Each row was made from one small tree. Brackets hold a mark, then the marks that hang from it, in alphabetical order. Every link used is in the known rows. Write each row's tree.
Known rows
{bopa {leba {besuv {fudav kulami}}} {nove lede}}: [ -4.9 -11.7 -11.7   5.4   1.1 -10.3  -4.0 -19.2  -8.8  13.3  -4.6   0.3
   1.9  17.2  -2.1]
{fudav besuv kulami}: [  6.4  43.2  19.7  66.5 -39.2 -25.9   2.4  22.1  19.3 -30.0  -0.9  21.7
   3.4  12.6  15.9]
{lede {leba {besuv fudav}} nove}: [-13.4  12.4  -5.3 -45.7  48.2  16.2   5.7 -11.4  -1.4  -4.4  -1.2  15.1
  -0.2 -51.1  -2.8]
{lede {leba {besuv {fudav kulami}} {bopa nove}}}: [  9.9 -32.2 -13.8 -46.9  17.2  11.2   1.2   7.9   3.3  18.6   3.2  -2.2
   1.3 -22.3  -6.3]
{besuv fudav leba}: [-27.9  31.6   0.5  29.9 -20.3 -19.5  18.4   9.9   7.9  12.1 -31.3  14.9
   3.7  19.1  -3.2]
{besuv {fudav kulami} {leba {bopa {nove lede}}}}: [-23.5 -17.7 -21.8  38.3 -29.3 -20.8   9.0  -1.4   6.1  46.9 -22.7  -7.9
   2.0  26.0  -6.4]
{lede {leba besuv bopa} nove}: [  8.9 -19.5  -2.9 -66.0  53.7  42.2  -5.0 -17.5 -11.9  13.1  29.5  -7.4
  -5.5 -46.2   3.9]
{besuv fudav}: [-13.1  36.0   2.4  25.0  -1.0 -15.6   7.5   6.2   0.0 -16.6  -6.3  17.7
   2.9   3.8   0.9]
{besuv {fudav kulami}}: [-21.9  41.5   1.9  46.6 -18.8 -32.0   5.2  15.3  14.2 -19.5  -9.1  30.6
   6.3  16.5   3.4]
{fudav {besuv {leba bopa}} kulami}: [  1.2  11.7   9.9  48.7 -55.6 -15.6  13.6  27.2  25.0  11.7 -12.9   3.0
   0.2  27.4  11.1]
{fudav kulami}: [ -9.3  36.7  11.3  48.9 -15.5 -21.0  -5.7   8.0   5.1 -16.0   8.0  23.5
   5.3  22.9  10.1]
{nove {lede {leba {besuv fudav} bopa}}}: [ 11.3 -21.0   0.5 -42.8  21.7  19.3   6.4 -22.3   1.5 -24.9  19.4  -7.6
 -18.0 -20.8   2.6]
{bopa nove}: [  5.0   8.7  -2.9  20.3  12.7   0.4  -9.3  -1.5 -21.4  22.5   2.4  -3.2
   9.1   0.9  -0.2]
{leba {besuv {fudav kulami}} {bopa {nove lede}}}: [  5.0 -20.9  -9.7  -2.0  -5.3  -4.6 -11.5  -2.3  -1.1  -9.6   2.8 -19.6
  -4.4  -0.1  -9.5]
{kulami {fudav {besuv {leba {bopa {nove lede}}}}}}: [  0.8 -21.5   6.2  45.2 -30.8   0.2  -8.4   9.2   2.6  17.1 -12.5 -23.2
   7.4   8.8  -2.8]
{kulami {fudav {besuv {leba bopa}}}}: [ -3.8   7.1  20.7  35.3 -37.6  -0.4  -0.6  30.8  16.0  -6.7 -10.2  -3.5
   8.7  14.6   2.8]
{leba {besuv fudav} {bopa {nove lede}}}: [ 13.6 -26.5  -9.6 -22.7  13.1  11.8  -9.5 -11.7 -14.9  -6.6   5.4 -31.7
  -7.9 -12.9 -11.7]

Which tree is each row?
[  4.4 -17.3 -11.3 -15.8  19.4   6.5  -1.6 -27.7 -22.9  15.9  -2.9 -12.6
  -1.3   5.1  -3.8]  {bopa {leba {besuv fudav}} {nove lede}}
[  7.2 -15.2  -9.8 -19.2  -1.8  -0.7  -8.9  19.3  -0.1   2.3  -2.8 -13.5
   3.7  -4.6 -11.7]  {leba {besuv {fudav kulami}} {bopa nove}}
[ -3.3 -14.6 -12.7 -68.6  51.1  30.8   6.2  -9.8  -3.6   8.8  12.1  -0.7
  -4.4 -52.4  -2.6]  {lede {leba {besuv fudav} bopa} nove}
[ 10.2 -18.3  -0.1  -4.2  20.6  18.0   4.9 -32.0  -7.8   5.9  35.5  -0.1
 -13.2  -4.3  15.8]  {nove {lede {leba bopa}}}
[ -8.7  16.6   2.5  -4.9  -5.8 -11.2   3.9   3.0   4.4 -12.2  -3.4  20.3
   3.2  21.7   3.8]  {bopa {leba {besuv {fudav kulami}}}}
[ -1.7 -11.1  -6.6  -5.7  11.0  -7.0  -2.0 -14.9   4.7  -6.2  -3.9   6.6
  -2.5 -16.9  -3.7]  {bopa {nove {lede {leba {besuv {fudav kulami}}}}}}
[ -2.9  -6.1 -12.2 -12.5   4.3  -6.3  -1.1   2.7  -8.4  23.7 -11.0   6.0
  10.6  12.7  -4.5]  {bopa {leba {besuv {fudav kulami}}} nove}
[ 18.4 -15.9  -2.1 -31.1  26.4  21.3 -10.8 -13.9 -31.5  29.7   9.0 -14.1
   5.8   7.2   0.0]  {bopa {leba besuv} nove}
[-27.6  10.3  -7.6  27.7 -35.9 -21.4  17.1  20.4  19.8  22.1 -20.9  11.7
   3.0  31.0  -0.7]  {besuv {fudav kulami} {leba bopa}}
[ -8.4  38.9  18.0  71.5 -58.6 -29.9  13.1  25.7  27.3  -1.6 -25.6  18.8
   4.2  28.4  11.0]  {fudav {besuv leba} kulami}
[ 26.5 -30.6  -0.3 -20.2  16.3  23.5 -21.3 -18.8 -23.5  -2.3  22.8 -38.9
  -8.9  -6.1  -5.1]  {leba besuv {bopa {nove lede}}}
[  9.8   2.1   4.8 -33.4   6.4  11.2  -1.1  10.4  -1.4 -31.5   7.7 -12.1
  -6.8  -7.6  -6.0]  {leba {besuv fudav} bopa}
[  0.4  11.1   2.6 -25.9  12.4   5.4   6.6  -5.9  -9.4  -8.8  -0.5   7.4
  -0.2   9.5   1.6]  {bopa {leba {besuv fudav}}}
[-13.4  34.4  28.4  57.8 -40.0 -15.1  -1.1  29.4  17.5 -19.3 -22.9  12.1
  13.2  15.5   2.9]  {kulami {fudav {besuv leba}}}
[  2.4 -15.6   0.6 -20.9   3.2   2.3   4.1 -13.3  15.8 -27.7  16.9   5.5
 -14.0  -9.1   4.1]  {nove {lede {leba {besuv {fudav kulami}} bopa}}}
[ 30.8 -41.8  -4.5 -65.0  38.7  39.0  -8.3  -8.7 -19.5  24.5  23.1 -22.2
  -3.1 -28.4  -1.9]  {lede {leba besuv {bopa nove}}}
[ 20.0 -21.0   3.6 -24.4  32.7  20.5 -11.5 -32.0 -17.8   1.4  16.1 -13.1
  -7.2 -23.5   0.9]  {bopa {nove {lede {leba besuv}}}}
[ -8.6  34.5  12.3  10.4 -14.3 -20.0  -4.0  17.9  14.8 -46.4  -7.6  16.1
   1.0   6.1  -4.4]  {leba {besuv {fudav kulami}}}
